Each row was made from one small tree. The marks that hang from a mark follow it in brackets, in alphabetical order. Every link used is in the known rows. Write each row's tree.
Known rows:
gevez{dalon{posaka}}: [-13  -1  23   7   7  11 -26  22  14  12 -14   8 -20 -10  -7   5   5  17
   4 -18  -6 -18  19  -9   0   9 -24 -20  62 -21 -29  -8  -1 -28]
zorul{ditino tokiv{runuta}}: [-20   0  58  17   4   8  -8  19   3  -3  -8  61  -1  13  55  -3  28   3
  13 -17 -15   5  11  24   9  -2  38  -9  53 -11  -7 -11 -16 -15]
posaka{dalon{peva}}: [ -6 -11  14  17 -11  22 -22  20  30  -9 -11  12 -20 -10  33  19 -12  -1
  17 -25  -1 -24  -4 -21  25  -8 -37  -5  21  -9  19 -32   2 -22]
zorul{tokiv}: [-21  -6  36  18   0  10  -8  32  25  -5 -13  33  -7   2  26   7  18   3
  12 -11 -25  13   4  20  10  -1  21 -14  35 -18  17 -14  -3 -17]
mugaz{runuta}: [ -1 -13  19  21  -3  23  -4  53  20  13  -5  19  -8  -6  20  22  21   2
  11  -8 -13   3   4   7  28  10   6 -27  31 -15   4 -26  11 -21]
dalon{gevez posaka zorul{tokiv}}: [-10   8  39  -6  18  14 -26  26 -36  10 -23  16  -4  -2  -5  24   9   7
  20  10 -35   7  11  38 -52  28  15  -4  51  -9   5 -11   5 -15]
posaka{dalon{gevez zorul}}: [ -9  -1  20  12   6  18 -27  42 -33  -8 -11  -7 -10  -6  11  31  -6   7
  23  -7 -14 -13  -6 -10 -29  18 -33  -9  30   1  28 -35  12 -18]
gevez{mugaz{runuta{tokiv}}}: [ -6 -25  15  23  -6  16   1  54  16  -2  -8  14 -13  -9  39  16  15   9
  17   3  -3  -5   4  40   1  -1 -29 -21  38 -21  -1  -8   4 -27]
dalon{peva posaka zorul{ditino}}: [  4 -11  37  -4   8  16 -31  -9  16  14 -26  65 -10 -11  37  28 -14  -4
  15 -21 -17 -13  17  19  -9   9  -1  10  32 -22 -32 -14  -3 -30]
mugaz{gevez runuta}: [ -8  -5  15  25  -3  16 -33  55  18  -2  -3   9  -9  -8  28  27  -4   7
   3 -13  -6  -1   6  -4  22   3  41  -7  34 -16 -10 -26  14 -20]
gevez{mugaz{runuta}}: [ -5 -23  14  30  -1  17   6  61  13   3  -4  15 -14  -6  36  16  10   2
  13  -3  -8  -4   1  27   1   5 -16 -30  45 -24   6 -11   9 -27]
posaka{dalon{peva zorul}}: [ -1 -12  16   8  -6  25 -22  12   9  -8 -14  18 -15 -12  27  34 -13  -3
  23 -27  -9 -17  -2 -12  12  -3 -47  -3  17 -11  17 -34   4 -23]
tokiv{runuta}: [-10  -2  23  16  -4  25 -25  18  -5   2   6   6 -18 -11  34  12  18  15
  26 -40   8 -20   3  24  13   1  32 -32  49 -15   9 -12   5 -17]
dalon{gevez peva posaka zorul}: [  3  -1  17  -7  16  21 -37  -3 -20  14 -26  20 -12 -21   9  38 -15   6
  25 -18 -10 -18  12  19 -26  17  -3   2  28 -14   5 -14  10 -22]
posaka{dalon}: [-12  -7  22  18 -10  18 -22  49  17 -10  -6  -3 -19  -4  24  14  -4   5
  14 -13  -9 -16  -8 -20   3   4 -18 -13  37  -6  13 -29   5 -21]
peva{dalon{posaka}}: [-14 -13  22  11  -6  14   2  36  30  10  -5   5 -13  -8  12   5 -13  -6
  19 -11 -10 -16  13  18   2  34  36  -5  36 -21   4  -7  20 -29]
mugaz{gevez{dalon} runuta{tokiv}}: [-11  -4  14  13   0  11 -33  32  15  -5 -12   6  -6 -11  17  20   8  20
   4 -10   7  -5  19  -6  31  -5 -18   0  36 -13 -30 -23   4 -24]
posaka{dalon{zorul}}: [ -7  -7  23  10  -5  21 -22  39  -9 -10  -8   7 -14  -5  15  28  -4   3
  20 -12 -18 -10  -4  -9 -10  10 -32 -11  35  -7  13 -33   8 -22]
mugaz{gevez{dalon{posaka}}}: [-19   4  19  13   5   5 -52  25  14  -6  -9  -2 -18 -12   9  10 -21  19
  -1 -27   2 -21  17 -17  -5   3  16   1  63 -21 -35 -10   4 -26]
posaka{dalon{zorul{tokiv}}}: [-11  -5  34   8  -4  18 -14  33  -6 -12 -13  14  -8   3  16  23   6  -2
  19  -4 -29   3  -1   2  -7   6 -29  -8  37  -6  17 -32   0 -17]
dalon{gevez}: [-17   1  14  22  12  10 -28  39  -8   3  -9   1  -9 -11  20  20  -3  14
  18 -18  -1 -10  -1   5 -15  17  15 -17  31  -9  31 -18  14 -18]
runuta{tokiv}: [-14  -9  21  10  -7  13 -26  23  35  -7 -13  17 -13 -15  33  14   9  19
  21 -14   2  -7   3  25   5  -1  -1  -8  20 -15   5 -16   5 -24]
mugaz{gevez{dalon{zorul{ditino}}} runuta}: [ -6  -4  26  18  13  10 -28  32 -10   1 -11  29   2  -3  18  29  -1   8
  -1 -15  -9   3  21 -19  18   7 -10  -1  43 -16 -35 -30   4 -25]
mugaz{gevez runuta{tokiv}}: [ -8  -7  17  16  -8  15 -36  45  26  -9  -9  11  -7 -11  35  24   4  14
  10  -4   1  -2   8  10  21  -2  25   2  26 -13 -17 -24  10 -20]
zorul{dalon}: [-21  -7  18  24   5   5 -16  25   7  12  -4 -17  -2  -2  34   1  -2   3
  14 -23   2  -9 -10 -14   0   9  13 -13  23  -8  15 -31  -1 -27]
dalon{peva}: [ -8 -14  12  18  -2  18 -22   2  41   2 -15  35 -17 -19  40  23 -10   2
  18 -42   3 -17   4   5  34  -9  -4  -9   9 -24  17 -20   5 -25]
dalon{peva zorul}: [  1 -17  14   7   3  22 -22 -12  15   3 -18  44  -9 -21  31  40 -11   0
  27 -41  -6  -7   6  12  20  -2 -16  -5   4 -25  15 -27   8 -25]
peva{dalon{posaka zorul}}: [ -8 -14  23   2  -3  18   2  25   6  10  -8  13  -8  -9   4  18 -15  -8
  25  -9 -19  -9  17  28  -9  40  18  -3  34 -22   0 -12  22 -29]

Write each row's tree:
[-17 -14  14  17   4   9   5  47  -4   5  -5 -13 -12  -8  15   5 -19  -2
  22   0  -4 -23  11  27 -28  38   9  -6  43 -18  17   0  22 -28]
peva{dalon{gevez{mugaz} posaka}}
[-20 -10  37  14  15   4  14  24 -20   1 -12  38  12   4  26  16  -4 -11
  26  -3 -22  10  15  24 -12  38   7   9  17 -11  31 -22  15 -22]
peva{dalon{gevez zorul{ditino tokiv}}}
[-14  -4  18  15  12   9 -27  53 -16   6 -11 -10 -20 -10  17  11 -10  13
  15   4  -8 -24   3  31 -56  21   6 -14  66 -15   0   4   9 -24]
dalon{gevez{mugaz} posaka}
[-17 -20   8  28   5  11  21  52  -5   3  -1  -4  -4  -7  23  14  -6  -6
  25  -4  -1 -10   7  20   0  32  -9 -14  25 -16  37 -15  26 -26]
peva{dalon{gevez{mugaz{runuta}}}}
[-11  -3  15  23   6  12 -30  41   8   0  -6   6  -7  -8  11  22   1  12
  -2 -19   0  -5  16 -22  32   0  -1 -11  45 -17 -24 -25   9 -23]
mugaz{gevez{dalon} runuta}
[-13  -1  13  11  14   7 -28   2  -7  22 -17 -22  -4  -9  26   5 -13   3
  15 -19   6 -25  -1 -11 -13  12   6   2  23  -3  13 -24  -3 -26]
zorul{dalon{gevez peva posaka}}
[-11  -7  17  10   2  10 -23  -2  20  21 -16 -10  -8  -8  33   1 -12  -2
  11 -26   2 -23  -2  -9   6   4   7   2  25 -11  -2 -23  -8 -30]
zorul{dalon{peva posaka}}
[-17  -4  44  17  12  -3 -21  27   8  21 -13  13   2  12  49 -11  -6   0
   1  -4 -10 -13   2 -14 -25  19  29   6  47  -4 -29 -23 -15 -31]
zorul{dalon{posaka} ditino}
[  0 -22   9  12   6  18   0  21  10  14 -18  21 -21 -14  10  11   6   4
   5 -14  -1 -23  22   6  18  -5 -71 -21  59 -28 -31  -4  -5 -34]
gevez{dalon{peva posaka} mugaz{runuta}}
[-18   4  20  13  14   4 -28  29 -23  21 -10 -37  -3  -2  16  -1  -6   8
  13  -6  -2 -18  -4  -4 -34  25  21  -6  41   1   9 -23  -1 -24]
zorul{dalon{gevez posaka}}
[-19 -10  24  12  10  10  12  25 -21   0 -10  15   8  -3   9  22  -2  -7
  31  -6 -19   7  12  25  -7  37   7   0  13 -14  44 -21  22 -20]
peva{dalon{gevez zorul{tokiv}}}
[-11 -12  11  23   9  12 -10  56 -15   0 -10  -1  -9  -9  30  18  10  13
  21   5   2  -7   0  29 -18  10 -23 -18  33 -10  21 -12  10 -21]
dalon{gevez{mugaz{runuta{tokiv}}}}
[ -8  -7  16   4   8  15 -26  -7  26  13 -20  20 -21 -17   3  10  -4  11
   6 -33   1 -26  21 -14  22  -4 -40 -11  43 -24 -23  -8  -4 -30]
gevez{dalon{peva posaka}}
[ -6  -2  20   5  -1  13 -39  33  13   0 -15   1 -10  -9   6  17   8  20
  -1   0   0 -11  23   0  18   0  -7   3  52 -13 -50 -16   2 -24]
mugaz{gevez{dalon{posaka}} runuta{tokiv}}
[-15   2  43  12  11  10 -16  37 -34 -10 -18  25   1  10  26  22   4  -1
  19   7 -27   3   1  -8 -30  15 -28   3  36   4  17 -33  -2 -15]
posaka{dalon{gevez zorul{ditino tokiv}}}
[-15 -14  18  16   9   7 -13  33   3   4 -12   4 -24 -10   7   0  -1  14
   5 -11  -2 -25  15  12 -23   4 -51 -22  78 -28 -29   5  -5 -33]
gevez{dalon{posaka} mugaz}
[-18  -5   7  21  14   5 -21   1  -8  15 -13 -18   0 -10  38  11 -11   2
  20 -33  13 -18  -7 -17   5   6  -3  -1   2  -4  36 -34  -1 -24]
zorul{dalon{gevez peva}}
[ -4 -17  17  15   7  14   1  47  -2  14 -11   6 -20  -5   2   5  13  10
   1   1  -8 -16  19  12  -4   8 -58 -29  76 -25 -36  -2  -2 -33]
gevez{dalon{posaka} mugaz{runuta}}
[ -6 -10  10  11  11  14 -28  20   2   8 -19   8 -22 -18  29  17 -20   7
  18 -13   2 -33   7  25 -27   6 -14  -3  42 -19   7   1   3 -25]
dalon{gevez{mugaz} peva posaka}
[-14  -1  33  14  22  -2 -25   5  -6  23 -21  13   3   3  52  -3 -16  -2
   8 -14   2 -23   3 -19 -20  14   7  16  27   1 -10 -26 -15 -29]
zorul{dalon{gevez peva posaka} ditino}
[ -9 -14  20   7  12  11 -12  23 -20   5 -14  11 -19 -11  -1  16  -3  12
  11 -11 -11 -16  19  21 -36  11 -61 -20  72 -30 -32   0  -2 -34]
gevez{dalon{posaka zorul} mugaz}
[-12 -11  15  18  18  10 -19  38 -43  -3 -11   6  -7 -14  22  34  -7  10
  28 -10  -9  -5   0  32 -50  20 -22 -15  35 -16  29 -16  15 -22]
dalon{gevez{mugaz} zorul}
[-20  -3  17  19  15   1 -20  38 -29  15  -8 -39  -7  -1  26  -3 -10   7
  13  -2   1 -23  -7  10 -51  23   4  -8  51  -4   7 -14  -2 -27]
zorul{dalon{gevez{mugaz} posaka}}
[-12 -16   2  25  12  11 -18  18   2  -3 -15  15 -16 -20  44  24 -17   7
  24 -30  12 -24  -1  16  -7  -4 -28  -8  20 -19  36 -12   7 -24]
dalon{gevez{mugaz} peva}
[ -5 -11  27   5  -6  21 -14   7   7 -11 -18  30 -10  -4  26  29  -2  -7
  23 -18 -22  -5   0  -2  17  -7 -44   2  17 -10  21 -34  -3 -19]
posaka{dalon{peva zorul{tokiv}}}
[-10 -12  11  29  12  13  -8  62 -19   3  -7   0  -9  -8  27  21   5   8
  18  -2  -4  -7  -1  18 -21  14 -16 -24  39 -12  26 -13  13 -21]
dalon{gevez{mugaz{runuta}}}
[ -1  -8  33 -10   2  21 -21 -12  13   9 -28  50 -11 -10  15  27   0  -5
  19 -14 -29   0  15  37   0   2   0   5  29 -23  -9 -11  -3 -23]
dalon{peva posaka zorul{tokiv}}
[-16 -22   8  23   2  11  20  48  -2   0  -4  -5  -2  -8  27  13  -3   0
  28   0   4  -9  10  29   1  29 -20  -6  19 -14  33 -13  23 -26]
peva{dalon{gevez{mugaz{runuta{tokiv}}}}}
[ -8  -4  10  17   0  18 -28  26   3  -8 -15  -2 -16 -11  27  24 -12   2
  21 -22   2 -27  -6 -25   8  -1 -37  -4  18  -1  35 -32   6 -18]
posaka{dalon{gevez peva}}
[-14 -18  30  17   3  10   9  24   7   3  -6  38   3  -2  32  20 -14 -11
  24 -19 -14  -1  14  15   3  34   8   2  18 -20  10 -23  17 -30]
peva{dalon{zorul{ditino}}}
[-22  12  38   5  13   8 -16  12 -47  16  -6 -30   2  11  20 -12  25   7
  19  -3  -9  -7   0  23 -25  15  39 -10  55   6  11 -15 -15 -13]
zorul{dalon{gevez posaka} tokiv{runuta}}
[-19 -13   4  28  15   2 -12  11 -14   9 -12 -21  -1  -9  48   9 -15   1
  21 -29  15 -23  -9  -4  -8   2 -23  -4  13  -9  37 -27  -3 -27]
zorul{dalon{gevez{mugaz} peva}}
[ -5  -6  28  -7  11  15 -18 -19   1  10 -27  40 -11 -11  -5  21   6   4
  11 -22 -18  -6  27   2  12  -1 -47  -5  39 -24 -20 -14  -8 -26]
gevez{dalon{peva posaka zorul{tokiv}}}
[ -4 -10  44   4   8  18 -14 -25  -7   0 -18  76   1  -2  54  25  13  -6
  26 -35 -14   2  14  28  20  -9  -3   3  20 -19   1 -22 -13 -19]
dalon{peva zorul{ditino tokiv{runuta}}}
